What can hang from each mark
q824: q275
q538: q7 q275
q909: q275
q643: q275 q285
q510: q285
q275: q271 q538 q643 q909 q952
q271: q275
q7: q538
q806: q271 q952
q285: q510
q952: q275 q806

Each row was made from one small tree. The marks that hang from a mark follow it in brackets, in the order of their numbers. Every link used is in the known rows. Write each row's tree.
Known rows
q806(q271 q952(q275)): [ -3   7 -17 -14   0  18   6  -2   3 -10   8 -10  11  -1  -1  11  -5   5
   3  -5 -12   4 -15   1   4]
q538(q7 q275(q271 q643(q285) q952)): [ -2  22   1  12   6   9  27  22  18 -10  -3   8   5  -6 -21  10 -25  -2
   6 -11   1  10 -24  17 -10]
q643(q275): [ 0 -3  9  8  0  6 -1  2 -8 -3 -3 -7  2  2  7  4  8  5  7  1  7 -1 -7  8
  1]
q643(q275(q271 q538 q909 q952) q285(q510)): [  3  27  19   5  17   4  16  14   6 -27 -12  -3  -1  -1   0  -1 -28  19
  20   0   3   1 -15  25  -8]
q275(q271 q643): [  0  13  -1   8   5  -7  14  12  11 -14   1   9  -4   5 -14  -1 -18  -1
   0   2  -7   8  -5   9  -8]
q806(q271 q952(q275(q643 q909))): [  0  23 -19  -9   5  18  10   1  11 -25   1  -3   7   0  -6   7 -18  11
  11  -4 -13   5 -11  10  -1]
q275(q538): [ -3  12   2  -6   0   5  -2   4   2  -6   2   0   3  -3  -1   0 -12   5
   9   3   0   0  -4   2  -2]
q271(q275(q538 q909 q952)): [  1  29   6  -6   3  12  11   4   5 -15  -9   5  -7 -10  -3   7 -24  22
  20   5   3  -4  -5  12   3]
q824(q275): [  0   9  -4   2 -15   1   4   4  -1   3  -4 -10   0   2  -5  -4  -3   2
  -4  -7   1  -1  -4   1   3]
q7(q538(q275(q271 q643 q909 q952(q806)))): [ -2  24  -2  -8   7   4  20   6  18 -29 -11   5  -4   0 -17   1 -31  11
  13  -5   6  11  -3  29  -5]
q538(q7 q275(q271 q643(q285(q510)) q952)): [  0  26   8   8   6   9  29  21  18  -8  -9   2   4  -4 -19  11 -26  -6
   3 -10   0  10 -24  17 -10]
q538(q7): [-4  4  2  5  3  9  1  3  2  6  0 -2  5 -5 -5  6  1 -6  0 -3  5  5 -6  0
 -1]
q806(q952): [  1   3  -6 -13   2   9  -1  -3   3  -2   1   2   3  -6   0   1 -12   4
  -3   2  -1   0  -3  -4   1]
q7(q538(q275(q271 q643 q909))): [ -4  27  -1   2   4  -5  15   3  13 -19  -7   5   2  -3 -10   3 -22   0
  11  -6   3  13 -10  25  -9]
q824(q275(q271 q643 q909 q952)): [  5  36  -8   3   4  -4  22  15  14 -22 -14   5  -9   2 -22 -11 -37  14
   4  -2  -7   5  -1  15  -3]
q824(q275(q952)): [  2  14  -5  -5  -8   2  12   6   0  -2  -8  -4  -3   0 -10  -5 -14   7
  -3  -5  -3  -3  -2   2   7]
q824(q275(q271 q538(q7) q643 q909)): [ -4  46  -4   9  -1   6  13  20  16 -18  -8  -2   0  -3 -22  -5 -35   8
  13  -5   1  12 -12  16  -9]
q7(q538(q275(q952))): [ -4  10   2 -11   0   2  14  -4   2  -6  -6   2   5  -7  -3   7 -11  -1
   4  -7   2   3  -7  14   3]
q510(q285): [  1 -11  -7   2   7  -9   3   3   4   3   2  -6   0   0   3   1 -10  -6
  -4  -2  -1  -1   3   2  -4]
q952(q275(q538 q909) q806): [ -3   6  -7 -10  -4  21  -6   2   6 -16  -5 -16  -1  10  -6  -1 -10  23
  26  -8  14  -1   3  16  -3]
q538(q7 q275): [ -5  10  -1   2  -3  16   2   6   5  12  -3  -9   9 -10  -6  12  -1  -9
   3  -8   9   9 -16   2  -3]
q275(q271 q643(q285) q909 q952): [  6  25   0  12  18  -7  24  15  19 -33  -7  19  -8   2 -18  -8 -35  15
  11  -2  -6   4  -3  22 -10]
q643(q275(q909 q952(q806(q271))) q285(q510)): [  5  12  11   5  10  14  13   9   9 -33 -11 -11   0   4   5   2  -6  21
  15  -3   5  -2 -11  21   0]
q909(q275(q271 q538(q7) q643 q952)): [ -6  41   4  -2  18  15  13  28   6 -16 -11   6   0  -3 -20  15 -41   4
  10   2  -2  12 -11  10  -7]
q285(q510): [ 3  6  9 -6  0 -1  3 -1  0  3 -7 -9 -1  3  4  2 -1 -6 -4  0 -1  0  1  0
  0]

Write each row's tree
[ -2  19   0  -6  17   3   8  17  -3  -5 -10   0  -4   2  -9  11 -24   4
  -2   2  -3   8  -3   3  -1]  q909(q275(q271 q952))
[  3  19   5  -1   2   8  13   0   4  -9 -10   4  -9  -7  -2   7 -13  17
  12   3   2  -4  -2  10   5]  q271(q275(q909 q952))
[  2   5   7   2  13   1  13   9  -2 -12  -5   0  -2   1  -5   3 -13  11
   5   4   0   4  -8  13   0]  q643(q275(q271 q952))
[ -7  37  13  12   9  11  10  29   7 -13  -8  -4   4   2 -10  17 -26  -5
   8  -6   2  11 -22  14 -14]  q909(q275(q271 q538(q7) q643(q285(q510))))
[  9  24   9   5  12   0  19   7  13 -27 -14  11  -7   2  -8  -7 -25  11
  11  -4  -4  -5   2  18  -5]  q275(q643(q285(q510)) q909 q952)
[  0  25  -4  -5  12  17   8   6  10   1 -13  -2   3 -15 -11   6 -19   4
  12  -6   7   8  -8   8  -2]  q538(q7 q275(q909 q952))
[  0  26   0  -1  16   3  14  21   2 -15 -12   7  -7   4 -15  10 -31   3
   1   2  -6   8  -3   9  -4]  q909(q275(q271 q643 q952))
[ -5  13   9  -3  11  21  10  18   7 -19  -5  -6   1  -1 -13   7 -22  18
  16   3  12   8 -12  17  -3]  q643(q275(q271 q538(q7) q952(q806)))
[  4   9   3  -1  16   9   8  10   7 -24 -12  -4  -8   4  -8  -3 -19  26
  15   5  11   5   1  20  -2]  q643(q275(q271 q909 q952(q806)))
[ -7  34   2  -6  14  22  11  31  11 -22 -12   0  -3   2 -23  14 -39  11
  12   1   6  12  -8  13  -7]  q909(q275(q271 q538(q7) q643 q952(q806)))
[ -1   1 -10 -12   1  10   5   0   2  -2   2  -7   4   4  -7   5 -15   6
   1  -6  -2   4  -9   5  -2]  q806(q952(q275(q271)))
[  6  20   9  13   4  -2  10   6  12 -21 -10   5  -4   4  -2  -6 -12   5
  10  -6  -1  -2  -2  16  -9]  q275(q643(q285(q510)) q909)
[  5  26   5   4   1   7  19   5   9 -19 -12  11 -11  -4  -9   6 -19  16
  14   3   0  -4  -2  16   3]  q271(q275(q643 q909 q952))
[ -1  29  -5  -8  -1   1  17  15   6 -11  -5  -3  -2  -1 -17  -4 -35  12
   3  -2  -6   4  -9   7   0]  q824(q275(q271 q538 q952))
[  0  13   0  18 -19  -1  14  13   6 -11  -3   0   0   6  -9  -5  -6   3
   0 -14   0  -5 -13  11  -3]  q824(q275(q643(q285)))
[ -5  39  -5   3   0   6   6  15  11  -8  -7 -10   2  -6 -16  -3 -29   8
  10  -5   4  12 -12  11  -7]  q824(q275(q271 q538(q7) q909))
[  1   1   1  -4   6  16  10   8   2 -23  -3  -7   1   2  -1   7  -2  18
   9   4   2   1  -8  11   6]  q643(q275(q952(q806(q271))))
[ -3  11  -8  -8   1  15   0   8  10 -20  -3 -15  -3  12 -12  -1 -19  23
  24  -7  10   6  -1  20  -8]  q952(q275(q271 q538 q909) q806)
[  5  24 -11  -6  13  12  16  10  21 -40  -8   7  -7   2 -16  -3 -26  21
  14   4  -6   4   5  14   1]  q275(q643 q909 q952(q806(q271)))
[  4  11  10  16  17  -1  15  12   5 -24  -7   5  -2   0  -3  -3 -16  20
  14  -3   4   1 -12  23  -6]  q643(q275(q271 q909 q952) q285)
[ -3  27  -8 -10   4  10  19   3  18 -34  -7   3   2  -4 -11   6 -22  10
  15  -5   0   9  -7  25   0]  q7(q538(q275(q643 q909 q952(q806(q271)))))
[ -6  36   5  -4  12  21   7  22   1 -13 -13   5   1  -5 -14  15 -31   4
  12   0   1   5  -8   7  -2]  q909(q275(q538(q7) q643 q952))
